Each row was made from one small tree. The marks that hang from a mark follow it in brackets, in the order of their numbers. Every link used is in the known rows. Write each row's tree.
In the rows, 128 means zero.
Known rows
z234[z37[z355]]: [137 160 155  70 113 188 144 118 146 136  80 133 109 148 159 108  88 116
 132 120 130 133 168 155 131 110 139 127 111  83 148 163 137 155 154 114
 149 134  99 141 178 135 182 137  91]
z825[z823]: [150 119 110 115 155 136 126 119 160 125  91 109 117 152 120 108 119 131
 134 129 116 148  90 167 101 103 122  95 131 123  93 129  91 116  99 138
 104 128  94 133 172 122 184 180 133]
z234[z37[z355[z825]]]: [129 152 166  72 103 156 144 125 146 141  81 123  86 132 163 125  93 110
 123 119 126 129 152 155 150 135 137 116 101  76 160 179 135 171 131 111
 143 133 115 138 163 139 160 133  91]
z355[z957]: [115 148 136 139 126 124 125 142 120 150 120 157 179 133 147 133 105 100
 131 148 135 115 138 149 128 147 140 144 108 135 142 106 100 137 113 144
 109 114  81 115 139 120 126 144 121]
z103[z355[z37 z823 z825]]: [145  99 167 135  98  49 168  84 122 166 188 104 141 108 116 133 140 116
 128 144 125  85 155 163 121 161 118 137 171  90 128 173 143 113  69 127
 115 107 143 109 119 137 120  88 136]
z825[z823[z355[z234 z745]]]: [164  96 137 133 119 106 123  85 159 119  94 114  71 130 111 101 132 178
 137 142  91 145 139 103 135  92  84 133 122 137 106  84 108 110 100 136
 116 125 116 166 151 130 143 169 123]
z737[z342 z355[z37 z234 z823]]: [ 97 138 126 148 179 127 159  89 129 153 136 135 176 102  99 118 178 183
 157 162 130 111 220  86 104 190 127 197 216 114 138 117 173 119 152 100
 113  99 212 120 145 145 133 131 174]
z703[z745[z355[z37 z103 z823]]]: [ 56 177 150  93 131  88 126 120 102 120 139  98 116 159  83 114 170 138
 119 104 159 105 130 152  96 133 157  65 175 139 105 158 120 109 169 141
 156  91 112 134 107 156 122 104 191]
z745[z355[z234[z37] z825]]: [ 85 162 149 133 100 106 161 120 164 122 118 154 115 113 149  81 149 136
 121 127 132 147 135 104 151 149 120 123 131  92 178 158 128 188 113  85
 113 129 132  97 172 156 137 139 126]
z234[z37[z355[z745]]]: [149 151 146  81  88 190 138 112 150 126  77 121  93 135 154 116 106 124
 134 118 114 129 180 151 146 101 140 147  80  94 143 146 139 147 166 128
 147 128 113 153 166 123 170 128  91]
z37[z355[z703 z745 z823 z825 z957]]: [109 110 106 118  84 180 155 123  94 108 141 126  98 112 157 157 120  98
 139 134  93 125 195 109 184 151 155 197  60 116 158  41 111 178 199 210
 108  72 124 163  87 141  96 107 113]
z737[z342[z355[z823]]]: [146  46 174 111 156 132 137  96 151 134 100 152 139 132 116 126 128 125
 179 159 129 125 187 131 132 147 126 145 192 133 153 158 140 116 135 100
 114 125 136 121 157 139 107 120 139]
z703[z745[z355[z37 z737 z825 z957]]]: [ 76 196 131 121 112  69 109 155 114 128 147 105  99 142 113 153 152 141
 123 127 170  85 117 141 146 176 137  51 142 138  98 133 122 141 101  74
 161 111 104 100 111 172  77  93 167]
z103[z355]: [173 100 174 138 124 133 154 111 147 135 150 154 185 128 151 109 118 113
 130 143 124 121 113 173 114  95 122 111 136 104 134 166 111  95  82 100
 121 136 100 124 157  89 168 146 115]
z103[z355[z737 z957]]: [167 136 150 164 107 129 138 126 129 133 181 174 187 121 145 134 105 129
 146 140 145 103 120 144 130 107 140 144  94 130 123  99 111  88  86  62
 113 136 123 122 140 100 122 111 101]
z37[z234]: [150 115 120 157 171 138 110 122 124 147  79 137 212 143 123 106 122 119
 105 127 140 168 134 168  99 105 110 116 146 129 132 177 121 139 136 141
 141 138  86 136 171 118 164 159 123]
z737[z355[z103]]: [ 95 128 161 135 158 152 114 148 130 133 122 153 194 123 117 100 143 133
  90  98 137 156  69 154 133 113 192 120 127 126 154 151 128  92 160 132
 133 140 139 172 161  92 184 153 149]
z234[z37[z355[z703]]]: [130 175 129  70 117 214 156 120 126 110  79 141 112 147 156 105  82 103
 138 120 137 144 159 138 135  93 148 148 106  74 154 136 142 165 186 129
 155 129 101 131 174 123 176 145  82]
z825[z823[z355[z957]]]: [142 105 161 125 142  85 127 111 145 135 109 127  93 141 132 104 106 155
 125 143 141 134 123 120 134 102 113 101 138 132 109  67 102 111  75 136
 123 121  87 158 162 137 141 170 125]
z737[z342 z355[z823]]: [107  98 145 131 180 167 153 114 154 130 119 141 182 122 131 107 158 158
 147 131 141 131 171 125 122 151 166 142 195 117 140 130 166 100 167 115
 121 104 188 138 155 106 152 150 177]
z103[z355[z37 z234 z823 z825]]: [139 127 153 156  97  54 171  74 117 163 184 123 152  87 102 135 147 133
 143 163 101  91 183 126 109 175  90 179 159  92 144 165 128 129  76 121
  98 105 167  97 106 148 116  89 123]
z703[z745[z355[z737 z823]] z825]: [114 132 119 104 128 134 110 139 156  83 148  74  60 150 131 137 142 143
 128  84 153  96 138 144 123 136 110  42 180 155  81 175 154 101 145  93
 146 132 120  60  99 141 108  93 171]
z825[z703 z823[z355[z37 z103 z234]]]: [165  83 127 126 164 108 134 110 134 152 140 129 116 136 128 115 126 151
 111 143 133 145 108  91  88  86  81 114 156 143 103 111 124 124 106 181
 137 150 147 179 129 119 158 168 103]
z825[z703[z745]]: [147 126 104  92 150 181 125 161 140 129 111 134 179 165 168 156 106  91
 129 133 122 118  95 168  88 119  86  34 156 140  90 210 122 141 143 169
 166 136  95 131  97  91 154 133 116]
z745[z355[z737]]: [111 103 118 127 120 162 127 128 162 116 135 144 150 164 136  89 138 137
 138 104 148 139  92 141 152 118 171  94 140 135 129 123 127 130 137  61
 141 143  79 125 178 142 146 119 163]
z342[z737[z355]]: [178 144 107 127 157 152 122 124 117 137 107 110 191 145 150 102 135 142
 138 110 106 122 105 124 145 156 158 125 118 137 186 138 174 144 130  99
 137 141 128 158 141 126 189  98 123]
z103[z355[z234 z825]]: [158 119 174 163 108  99 156 107 143 140 154 161 162  90 138 126 129 120
 130 158  91 119 121 135 129 136  85 140 121 100 158 179 103 131  62  90
  98 136 144 113 134 104 136 145  94]
z37[z234 z355]: [152  84 132 137 175 191 120 117 107 143  79 135 184 149 159 119 114 124
  94 130 130 171 174 155 112 107 108 113 130 111 142 141 110 160 158 149
 142 128  83 179 173 146 185 154 110]
z234[z37[z355[z103 z745]]]: [134 160 164  78  93 176 132 121 141 127  85 127  89 126 134 117 115 121
 127  97 122 140 155 148 138  85 172 149  57 107 156 138 128 127 184 145
 144 131 140 176 157 111 169 141  94]
z355[z103 z957]: [ 94 156 174 133 135 110 110 156  98 147 138 168 174 121 119 125 118  92
 116 116 141 131  98 146 115 116 186 155  77 160 163 102  82 107 139 170
 106 118 120 152 125  99 125 161 127]
z37[z355[z234 z703 z737[z342] z823]]: [138 117  81 108 149 252 157  97 108 103 118 150 115 141 125 131 116 142
 192 139  92 136 198  71 126 128 135 214 123 126 142  63 126 152 226 108
 118 100 160 143 104 149 121 125 126]
z737[z355[z37 z234 z823 z825]]: [ 77 147 118 152 123  83 144 101 116 161 144 111 165  95  97 132 163 155
 113 145 110 113 171 109 139 218 120 177 179  95 148 153 158 151 133 132
 112 105 174 116 127 167 132  82 156]
z745[z355[z103 z234 z823] z703]: [ 53 127 101 130 120 176 142 126 130 111 130 173 163 150 144  70 162 123
 110 109 111 173 147  81  80  94 151 178 136 128 153 108 126 116 180 150
  99 108 140 117 106 134 158  98 208]
z745[z355 z703]: [ 94  93 101 114 130 197 135 146 165 116 107 155 163 174 195  83 138 112
  96 125 132 161 111 131 110  92 144  95 156 114 128 133 141 133 115 113
 139 137  69 105 151 121 176 119 196]
z825[z703]: [165  70  98 110 146 194 136 143 151 149 119 150 203 155 181 134 100  80
 129 137 111 131  98 160 103 115 109  89 150 138 123 188 123 149 138 178
 148 150  95 138 132  87 167 149 108]
z703[z745]: [113 174 146  86 137 135 105 143 128 120  84 110 129 159 115 143 110 114
 133 130 116 103 102 183 102 132 112  40 148 135  97 198 106 115 129 119
 162 117  77 120 109 113 138 137 142]

Which tree is each row?
[105 140  99 119 113 122 143 126 127 135 127 127 144 114 135 162 130 101
 152 144  71 108 153 112  98 188  58 121 150 130 128 202 122 174 154 188
 116 102 168 108  44 136 101  97 119]
z355[z234 z823 z825[z703[z745]]]
[114 144 135 141 145 147 123 175  91 104 160 152 127 100 134 134 103  76
 114 102 149 141  96 114 121  85 175 185  85 157 161  81 113 114 172 190
 105 137 135  96 106  78 101 180 100]
z355[z103 z703[z825] z957]
[ 76 160 128 101 109 112 120 138 136 102 125 101  97 155 109 131 151 136
 140 101 138 106 108 150 140 159 140  41 151 139  99 169 124 124 146  86
 153 104 110 114  97 158  99  85 180]
z703[z745[z355[z737 z823 z825]]]
[111 113 134 168 176  94 115 158 106 169 147 124 215 100 135 131 165 129
  58 113 170 158  83 144 122 145 152 110 156 122 144 177 163 136 131 167
 151 154 184 167 147 106 154 136 131]
z737[z355[z37[z234] z103 z825[z703]]]
[163 131  80 148 148 104  91 116 108 170 117  93 174 152  76 139 128 144
 128 124 153 121 132 159 106 140 131 137 152 144  92 154 155 118 117  74
 166 157 112 117 159 156 122 101 141]
z355[z37[z234] z737]
[155 141  74  98 170 172 126 151 155 109 102 110 136 163 161 146 116 119
 128 130 127 136  77 163  68  94  69  23 149 137  51 163  96 125 120 178
 141 133 115 138 118  98 182 165 113]
z825[z703[z745] z823]
[197  52 152 114 162  96 109 110 174 133 136  65  14 129 127 135 123 171
 131 121 153 101 138 124 127 110  95  95 192 154  78 127 168  84  51  79
 132 171 146  86 152 128 110 172 139]
z703[z825[z823[z355[z37 z737[z342]]]]]
[119 144 161 139 144  48 120 101 106 151 131 128  91 118  85 110 132 175
 115 148 141 131 135  88 108 110 113 156 131 141 122  55  99 107  84 140
 111 119 131 163 140 153 126 167 124]
z825[z823[z355[z37 z103 z234 z957]]]
[153 162 140 133 129 118 160 132 131  90 146 130 111 110 138 130 122 119
 128 137 129 131  74 156 122  86 100  78 119  90 100 145 103 113  84 121
 121 121 130 114 122  92 136 165  97]
z103[z355[z703[z745] z825[z823]]]
[150  74 167 160  82  86 136 120 137 152 137 161 117  94 163 146 122 136
 124 166 101 110 167  66 182 150  75 156  99 153 166  92 133 160  94 164
 135 127 137 162  86 112  61 125  94]
z823[z355[z234 z745 z825[z703] z957]]
[139 108 181 122 120  67  96  94 101 166 138 130  96 134  60 117 126 169
 133 131 128 105 125  87 141 119 141 163 144 162 143 119 149  90 117  81
 172 154 134 165 114 147  88 114 143]
z823[z355[z37 z103 z234 z737]]
[161 121 164  92 153  94  97 132 160  95 107  58  10 136 131 143 112 158
 107 113 139 102 116 150 110 103  60  12 180 152  59 172 135  83  74 114
 148 147 102  90 113 119 126 166 136]
z703[z745 z825[z823[z355]]]
[125 116 109 116  96  70  97 148 130 148 121  66  52 108  95 156 170 127
  90 111  94 133  86 150 112 110 160 147  68 143  93 122 133  86  74 177
 115 139 172 148  96 114 114 133 168]
z355[z37 z103 z745[z703] z825[z823]]
[140 142  59 111 160 156 129 142 155 109 138 100 122 175 153 134 144 147
 125 121 161 126  83 143  82 103  91  20 161 137  42 128 116 131 120 135
 151 139 118 131 135 136 164 131 138]
z825[z703[z745[z355[z37 z737]]] z823]
[152  68 124 126 105 137 106 140 130 109 115 150 118 129 100 144  92  94
 156 133 124 148  83 134 201 144 138 144 121 123 153 156 138 147 130  71
 141 167  94 110 147 155  88  77  88]
z342[z355[z703 z737 z825]]
[149 160  66 147 152 180 104 147 122  73 142 132  74 104  76 126 118 139
 155  88 105 165  67  80 105  67 139 205  74 163 119  90 116  94 176 114
  92 171 186  91 107  95 119 171  99]
z355[z103 z234 z703[z825[z823]] z737]
[135 130  92 115 137 138 141 143 139 103 105 113  93 125 127 122 110  92
 134 127 107 156  54 143 144 113 132 119 114 102 123 123 108 155 113 159
 114 126 107 113 141 113 131 186 109]
z355[z703 z825[z823]]
[107 147 149 138 138  74 114 134 131 132 112 132  95  88  90 122 146 128
 118 118  78 161  60 122 108 126 127 147  79 136 151 147  74 130  98 149
  74 135 181 147 122 122 133 189 116]
z355[z103 z234 z825[z823]]
[122 111 111 146 140 175  98 161 162  98 122 113 125 108 145 119 158 149
  79  85 118 166  88 134 120  73 162 134  92 141 107 113 150  56 140 160
 111 153 174 151 134  70 181 143 165]
z737[z355[z103 z745[z703[z825[z823]]]]]
[153  81 173 128 127 116 133 132 122 121 140 143  92 124 154 115  82 115
 120 140 152 119 145  90 172 100 116 141 154 140 153  81 154 130 122 146
 153 137  78 111 123 107  84 156 108]
z823[z355[z703[z825] z957]]
[101 121  96 128 132 104 161 121 135 113 145 104  91 133 131  90 160 128
 112 128 159 147  88 125 149 128 148 106 160  92 124  96 128 174 106 125
 126 120 102 107 175 170 130 156 154]
z745[z355[z37 z703 z825[z823]]]
[ 80 188 148 152 130  90 119 186  89 144 151 177 158  82 137 174 129  96
 115 140 112 123  98  96 106 161 106 130  68 161 160 141  80 160 130 190
  99 123 190 142  47 102  77 148  90]
z355[z103 z234 z825[z703[z745]] z957]
[108 170 125 125 132  92 100 158 133 108 167  78  63 135 136 160 144 149
 112 112 186  74 148 134 125 153 110  52 170 162  77 137 152 116  99  73
 153 143 110  52 113 157  83  99 160]
z703[z745[z355[z37 z737 z957]] z825]
[114 146 136 140 125  70 125 153 135 143 124 124 108 107 153 145 119 115
 120 145 126 125 102 146 143 162 126 117  88 123 126  97  85 150  58 150
  80 118 119 121 137 141 115 164 111]
z355[z825[z823] z957]
[166 144 148 199 116  42 131 126 101 169 187 136 181  96 122 157 130 139
 116 149 175 101 141 143 132 148 120 150 118 118 120 117 141 116  45  74
 123 143 150 108 140 138  87  99  99]
z103[z355[z37[z234] z737 z825 z957]]
[110 105  77 145 119 187 111 176 167 104 153 146 117 150 211 124 123 124
  98 110 163 135 131  98 127 108 136 117 130 148 110  80 162 110  95  80
 117 162 102  50 130 128 119  92 182]
z745[z355[z737 z957] z703[z825]]
[133 111 156 162  79  92 139 115 110 122 130 161  93  90 129 131 118 134
 138 163 101 124 162  50 203 132 103 197  89 137 180  53 131 158 129 150
 135 111 122 148  91 117  48 138  98]
z823[z355[z234 z703 z745 z825 z957]]
[175 122 125 167  90 168 150 108 158 116 139 168 178 104 159 127 138 135
 129 158  75 133 161 117 101  81  86 178  90 111 126 129 121  91  95 111
 101 137 141 117 115  76 158 121 115]
z103[z355[z234 z745[z703]]]
[145  59 131 120 103 132 102  99 135 125 117 138 146 152  79 134 102 118
 174 127 123 130 152 146 162 155 134 154 150 138 134 156 141 110 157  89
 125 140  91 120 145 179 114  28 121]
z342[z355[z737 z823]]
[ 93 240  81 145  79 126 138 103 116 130 127 165 151 119  95 131 106 150
 194 135 125 108 214  69 114 168 124 246  82 130 141  72 138 136 187  99
  92 105 182  88 105 162  93  58 103]
z355[z234[z37] z737 z823 z957]
[ 66 142 120 135 136 103 138 133  85 134 164 112 154 104  81 116 159 119
 101 100 143 141  96 125 146 155 201 179 155 110 154 124 166 120 191 177
 135 105 175 145 114 128 124 109 162]
z737[z355[z37 z103 z703 z823 z825]]
[117 160  72 126 163 133 142 147 138 115 144 115 136 161 171 135 146 136
 118 140 175 128 112 133  76 115  80  31 161 133  56 103 105 148 112 172
 133 118 116 131 134 134 156 148 127]
z825[z703[z745[z355[z37 z957]]] z823]
[105 180  43 136 105 128 137 116  65 136 173 119 147 143  73 151 109 115
 181 138 154  94 172  99 126 168 172 236 129 138 110  28 155 128 195 143
 132  92 126  91  92 169  64  56 137]
z355[z37 z703 z737 z823 z957]
[184 101 112 132 117 109 126  67  99 132 104 126 162 134  97 117 120 131
 191 145  73 128 197  77 146 188  94 200 127 146 215 141 153 172 154 108
  98 123 129 134 113 200 135  15  85]
z342[z355[z234 z823] z737]
[176 126 165 164 134 131 150 128 139 136 175 180 175 116 154 137 119 146
 166 153 157 100 140 130 124 110 142 148 112 132 125  93 121  78  82  51
 107 137 161 114 145  88 107 142 108]
z103[z355[z737[z342] z957]]
[ 83 196 143  89 132  67 114 164  60 130 136  93  85 118  65 158 138  86
 115 112 134 112  58 151 119 137 168 104 125 127 126 174 126 128 147 157
 171 120 137 124  75 116  77 147 137]
z355[z37 z103 z703[z745] z825]
[107  94 157 140 103 100  96 126  97 131 151 169 155 129  72 142 107 114
 160 121 143 136 143 122 157 144 175 190 103 161 157 101 116  93 176 119
 103 127 131 143 125 163  88  42 114]
z342[z355[z103 z737 z823 z957]]
[200  84  59 160 144 243 103 128 117  88 111 106 111 129 145 145 122 135
 117  99 125 169 171 116 153  72 120 164  82 141 116  86 151 139 203 135
 150 157 126 145 136 118 134 133  89]
z37[z234 z355[z703[z825] z737 z745]]
[100 110 102 131 135 139 160 136 151  89 128 131 104 135 153  77 150 117
 117 114 148 168  66 124 158 105 152  96 135  97 139  99 108 171 124 130
 117 122  95 116 174 135 145 174 140]
z745[z355[z703 z825[z823]]]
[112 133 126 138 151  82 126 129 143 153 131  90 133 109 114 130 159 155
  88 133 144 129  94 156 145 175 140 100 164  93 115 143 145 131  73 116
 125 132 144 132 174 149 161 134 151]
z737[z355[z37 z825[z823]]]
[111 195  62 121 127 121 141  97  81 105 147  76  82 116  74 155 134 125
 156 144 111  89 214  90  78 164  68 184 197 127  99 143 157 141 191 169
 130  94 148  37  56 161  86  94 136]
z355[z37 z234 z703[z745 z825] z823]
[130  96 147 110 127 177 112 174 103 146 155 152 126 126 174 174 104  97
 113 112 129 129  95 126 156 136 171 127  50 154 147  96  97 147 147 148
 126 141 151 190 102 119 113 125  96]
z37[z355[z103 z737 z825[z703] z957]]
[121 186  91 167 113 137 107 135 118 137 128 177 174 123 113 152 108 141
 170 150 114 113 147  92 128 161 121 200  77 158 139  79  97 137 132  78
  97 129 129 104 118 144 102 109 105]
z355[z234 z737 z957]
[155  73 158 104  90 104  82 119 120 155 130 103  73 150  90 132 131 156
 120 110 125 112 118 111 149  82 171 150 109 170 108 103 180  52 116 106
 191 162 124 176  96 113  85  85 171]
z823[z355[z37 z103 z737 z745[z703]]]
[ 86 125 145 131  93  75 138 130 111 156 144 128 140 112 136 149 115  93
 140 137 116 100 163 135 147 200 140 160 116 127 155 120 113 153 122 178
  91  81 125 110  90 148  80  94 139]
z355[z823 z825 z957]
[157  57 169 116  84 113 132 117 137 120 112 118  65 123 123 115 115 122
 127 133 105 131 111 108 205 104 133 129 116 128 155 120 156 137 125 146
 173 131  92 162 112 101  74 145 122]
z823[z355[z703 z745 z825]]
[151  97 127 127 171 176 118 147 109 140  89 124 169 139 184 155 118 107
  84 131 133 159 148 155 115 130  75  56 130 117 128 184 118 190 146 173
 159 134 115 177 123 130 155 144  97]
z37[z234 z355[z825[z703[z745]]]]
[123 113  91 146 119 154 113 155 176 110 103 112 123 109 161 133 159 150
  89 117 103 157  89 142 155 128 137 111 100 110 103 119 146 106  98 137
 117 138 152 144 142  96 170 128 160]
z737[z355[z745[z703] z825[z823]]]
[ 63 196 151 119 137  88 121 146 130  95 118 123  88 125 106 115 170 149
 111 110 129 141  79 128 109 123 120  49 122 136 118 155  80 129 122 114
 122 112 138 135 116 140 129 157 154]
z703[z745[z355[z103 z234 z825[z823]]]]
